Each row was made from one path, in order. Every step used is in the known rows, and no mark comes twice. Write each row's path.
Known rows
q > f > x > g: [-0.28 -0.84 -0.22 -0.05  0.47 -0.16  0.89  1.42  0.23  1.13  0.57 -0.70
  1.21  0.49  0.81  2.73 -0.44 -5.50 -0.36  0.04  4.07]
f > x: [ 2.28 -1.44 -0.91  0.06  0.20 -1.01  0.40  1.07 -0.41  0.03 -0.40 -0.88
  0.19  1.25  0.34  2.71 -0.33 -3.46  0.49  0.28  1.43]
p > q > f: [-0.37 -1.41 -0.45 -0.50  1.38  1.29  0.10  1.12 -0.07  0.69 -0.46 -0.50
  1.70  1.64 -0.61  2.50 -3.20 -3.98 -0.41 -1.22  2.04]
q > f > h > g: [ 0.45 -2.60  0.12 -1.96  0.18 -1.10 -1.62  0.61  0.79  0.26 -1.05 -1.08
  1.84  0.37 -0.25  3.07 -2.30  1.24  0.41  0.49  1.66]
x > p > h: [ 3.01 -1.46  0.03 -1.24  0.29 -0.86 -0.65 -0.18  0.03  1.78 -2.13  0.15
 -0.48  1.37 -0.01  1.78 -0.42 -3.68 -0.15 -0.42 -0.93]
p > h > g: [ 3.74 -3.05 -0.18 -2.97  0.07 -0.16 -0.83  0.03 -0.19  0.83 -1.84 -1.24
 -0.68  0.56  0.53  2.84 -1.80 -4.16  0.31 -0.37  0.89]
g > h > f > x > p: [ 3.90 -1.58  0.42  1.23  0.92  0.08  1.15  0.98 -0.46 -1.38 -1.74  1.69
  1.07  1.48 -0.62  1.27 -0.23 -3.63  1.65 -1.26 -1.38]
x > f: [ 1.92 -1.85 -0.72  0.21  0.38 -0.69 -0.47  1.50 -0.66  0.16 -1.73 -0.69
  0.26  1.64 -0.47  2.47  1.21  0.43  1.28 -0.09  0.70]
h > f > x: [ 2.27 -1.57 -0.93  0.18  0.83 -0.99  1.44  1.55 -0.65 -0.64 -0.45 -0.20
  0.24  2.82 -0.04  2.53 -1.05 -2.40  1.46 -1.56  1.47]
q > f > h: [-1.21 -1.43 -0.14 -0.35  0.49 -2.13 -0.99  1.14  0.68  0.39 -0.71 -0.54
  1.83  1.28 -0.96  3.09 -1.84  2.80  0.25 -0.20  1.65]
g > h > f > x: [ 3.04 -2.08 -0.08  1.09  0.98 -0.37  1.64  1.78 -0.76 -2.16 -1.19  0.47
  0.79  1.57 -0.63  2.46 -1.25 -2.87  2.10 -1.81  0.29]
h > f > x > p > q: [ 2.18 -1.36 -0.68  0.32  1.77  0.33  0.95  0.44 -0.84 -0.16 -0.98  1.09
  0.64  3.23 -0.07  1.36 -2.24 -6.97  1.05 -1.95 -0.32]
p > x > g > q > f: [ 1.64 -1.96 -0.58 -0.40  1.30 -0.20 -0.47  2.75  0.19  2.95 -0.42 -0.22
  1.59 -1.25  0.10  3.26  2.30 -0.33 -2.61 -0.25  2.19]
f > h > g: [ 1.61 -3.04 -0.20 -1.88  0.48 -2.58 -2.05  0.51  0.04 -0.31 -2.14 -0.81
  0.74  0.01 -0.13  3.17 -1.39  1.39  0.70  0.66  0.16]
q > f > x > p > h: [ 2.45 -0.58 -0.15 -0.86 -0.49  1.17  0.64 -0.63  0.68  1.80  0.27 -0.41
  0.48  2.65  0.29  2.10 -1.33 -6.61  0.13 -0.37  1.62]
h > g > q > f > x: [ 3.86 -2.66 -0.52 -2.25 -0.90  2.34  0.60  1.36  0.33  2.02  0.18 -0.94
  1.32  0.77  0.36  3.07 -0.56 -4.01 -1.24  0.10  3.12]
g > q > f > x: [ 2.30 -1.54 -0.75 -0.67 -0.56  1.41  1.28  2.05  0.24  2.16  0.56 -0.62
  1.42  1.60 -0.20  2.87 -0.29 -2.55 -1.33 -0.65  2.92]
q > f > x: [ 1.18 -0.88 -0.62  0.00 -0.15  0.55  0.92  1.08  0.35  0.46  0.70 -1.06
  1.34  1.76  0.16  2.84 -1.09 -3.33  0.13  0.03  2.96]
x > p > q > f: [ 0.50 -0.93  0.07 -0.30  1.31  1.58 -0.43  0.43  0.30  1.56 -0.98  0.72
  1.98  1.41 -0.47  1.46 -2.33 -4.86 -0.91 -0.72  0.28]
q > f: [ 0.57 -1.17 -0.20 -0.39  0.44  0.24  0.13  1.59  0.44  1.02 -0.45 -0.59
  1.53  1.06 -0.42  2.64 -1.21 -0.33 -0.41 -0.21  2.10]

Which path is each row?
[ 1.40 -2.31 -1.19  1.20  1.09 -3.49 -2.35  0.90 -0.51 -0.82 -1.67 -1.10
  0.60  1.05 -0.71  3.73  2.54  4.76  1.67  0.59 -0.77]
p > x > f > h
[ 0.87 -1.59 -0.56  0.12  1.45 -1.66  1.21  1.90 -0.75 -0.03 -0.62  0.22
  0.12  1.50  0.70  2.43 -0.36 -4.61  1.05 -1.67  2.45]
h > f > x > g
[ 0.52 -1.25  0.60  0.89  0.68  0.37  0.89  1.65  0.13 -0.52 -0.11 -0.12
  1.81 -0.60  0.21  2.68 -0.58 -5.91  0.33 -0.28  2.89]
q > f > x > g > h
[-1.19 -1.07 -0.50 -0.03  1.57  0.76  0.84  1.11 -0.34  0.75  0.65 -0.67
  1.46  1.14  0.75  2.67 -2.57 -9.07 -0.28 -0.99  3.94]
p > q > f > x > g
[ 4.10 -4.04 -1.09 -1.15  0.43 -1.51 -2.68  1.24 -0.49  0.78 -2.17 -0.93
  0.67  0.01 -0.57  3.78  3.01  4.15  0.23  0.60 -0.56]
p > x > f > h > g > q
[ 2.32 -2.53  0.09  1.37  2.72 -1.78 -0.21  2.59 -0.83 -1.29 -2.11  0.91
  1.05 -1.34 -0.31  2.82  1.34 -0.58  0.76 -1.42 -0.54]
p > x > g > h > f
[ 2.47 -2.35  0.42  0.55  1.52 -0.63  0.66  2.29 -0.65 -1.74 -2.33  1.08
  1.06  0.92 -1.22  2.19 -1.26  0.22  1.49 -2.18 -0.63]
g > h > f
[ 1.98 -2.17 -0.65 -0.60  1.09 -0.89  1.59  2.89 -0.85  1.67 -0.81  0.71
  0.15  1.33  0.44  2.42  0.49 -3.47 -0.48 -2.34  2.44]
h > f > x > g > q
[ 0.33 -1.11 -0.92  0.07  0.86  1.59  0.92  0.69 -0.20  0.25  0.75 -1.01
  1.59  2.36 -0.02  2.60 -3.36 -7.09  0.17 -0.93  2.85]
p > q > f > x
[ 0.43 -1.77  0.09 -1.22  0.66  0.27  0.15  2.94  0.24  3.20 -0.78  0.17
  1.49 -0.46 -0.02  2.53  0.37 -1.34 -2.28 -0.98  3.16]
x > g > q > f
[ 1.08 -2.31  0.80  0.47  2.14 -1.44  0.59  2.70 -0.77 -1.09 -2.43  1.37
  0.92 -0.40 -0.53  2.11 -0.56 -1.75  1.07 -2.20  0.33]
x > g > h > f
[ 4.53 -3.41 -0.31 -2.65  0.05  0.39 -0.80  1.94 -0.29  1.92 -2.17 -0.28
  0.48 -0.64  0.01  2.60  0.18 -0.85 -1.51  0.02  0.52]
h > g > q
[ 2.08 -0.41 -0.15  0.28 -0.15  0.89  0.55  0.29  0.66  1.25  0.20  0.08
  1.50  1.60  0.24  1.89 -0.24 -4.51 -0.29  0.66  1.32]
q > f > x > p
[-1.09 -1.14  0.08 -0.26  1.42 -0.72 -1.48  0.03  0.49  0.90 -1.24  0.50
  2.25  1.81 -0.96  1.96 -3.04 -1.72 -0.21 -0.55 -0.16]
x > p > q > f > h
[ 4.90 -3.64 -0.29 -3.79 -0.40  0.55 -0.29  0.96 -0.33  2.40 -2.06 -0.78
 -0.49  0.39  0.16  2.81 -0.87 -3.23 -1.19 -0.99  0.80]
p > h > g > q
[ 6.24 -2.85 -0.25 -3.10 -0.89  1.29 -0.03 -0.37 -0.06  2.72 -1.47 -0.18
 -0.57  1.01  0.79  2.02 -0.02 -7.23 -1.00 -0.21  0.19]
f > x > p > h > g > q
[ 4.32 -2.82 -0.46 -3.38 -1.26  2.51  1.09  0.45  0.38  2.49  0.21 -1.45
  0.29  1.70  0.56  3.22 -1.83 -6.34 -0.90 -1.04  3.30]
p > h > g > q > f > x
[ 2.14 -2.05 -0.43 -1.34  0.92 -1.21  0.83  1.16 -0.52  0.31 -1.66 -0.16
 -0.55  2.76 -0.49  2.53 -2.11 -1.66  1.28 -2.83  0.65]
p > h > f
[ 4.64 -2.12  0.01 -2.12 -0.86  2.72  0.20  0.56  0.71  2.73 -0.26  0.16
  1.55  0.68  0.49  1.97  0.28 -5.06 -1.70  0.65  1.52]
h > g > q > f > x > p
[ 1.95 -2.00 -0.60 -0.74  0.50 -0.95  0.64  2.29 -0.63  2.30 -0.73 -0.16
  0.18 -0.22  0.67  2.72  1.24 -4.59 -1.48 -0.43  2.40]
f > x > g > q
[ 1.76 -1.90  0.36  0.94  1.03 -1.17  0.35  1.62 -0.68 -0.90 -1.24 -0.01
  0.68 -1.12  0.44  2.59  0.26 -5.83  0.60 -0.12  1.31]
f > x > g > h
[ 1.74 -1.76 -0.28 -1.18  0.00  0.98  0.44  2.48  0.36  2.55 -0.57  0.00
  1.66  0.76 -0.82  2.63 -0.24  0.72 -1.85 -0.92  1.97]
g > q > f
[ 0.05 -2.03 -0.31 -1.11  0.05 -1.23 -0.58  2.09  0.60  2.10 -0.90 -0.23
  1.83  1.07 -1.35  3.16 -0.99  3.90 -1.15 -0.86  1.61]
g > q > f > h
[-0.50 -2.77 -0.12 -1.95  1.16 -0.06 -1.62  0.21  0.25  0.03 -0.96 -0.92
  2.13  1.05 -0.46  3.08 -4.29 -2.40  0.40 -0.50  1.67]
p > q > f > h > g
[ 0.09 -2.12 -0.63  0.27  0.57 -3.01 -1.45  1.04 -0.45 -0.46 -1.96 -0.69
  0.50  1.91 -0.95  3.05  0.47  3.85  1.97 -0.09  0.16]
x > f > h
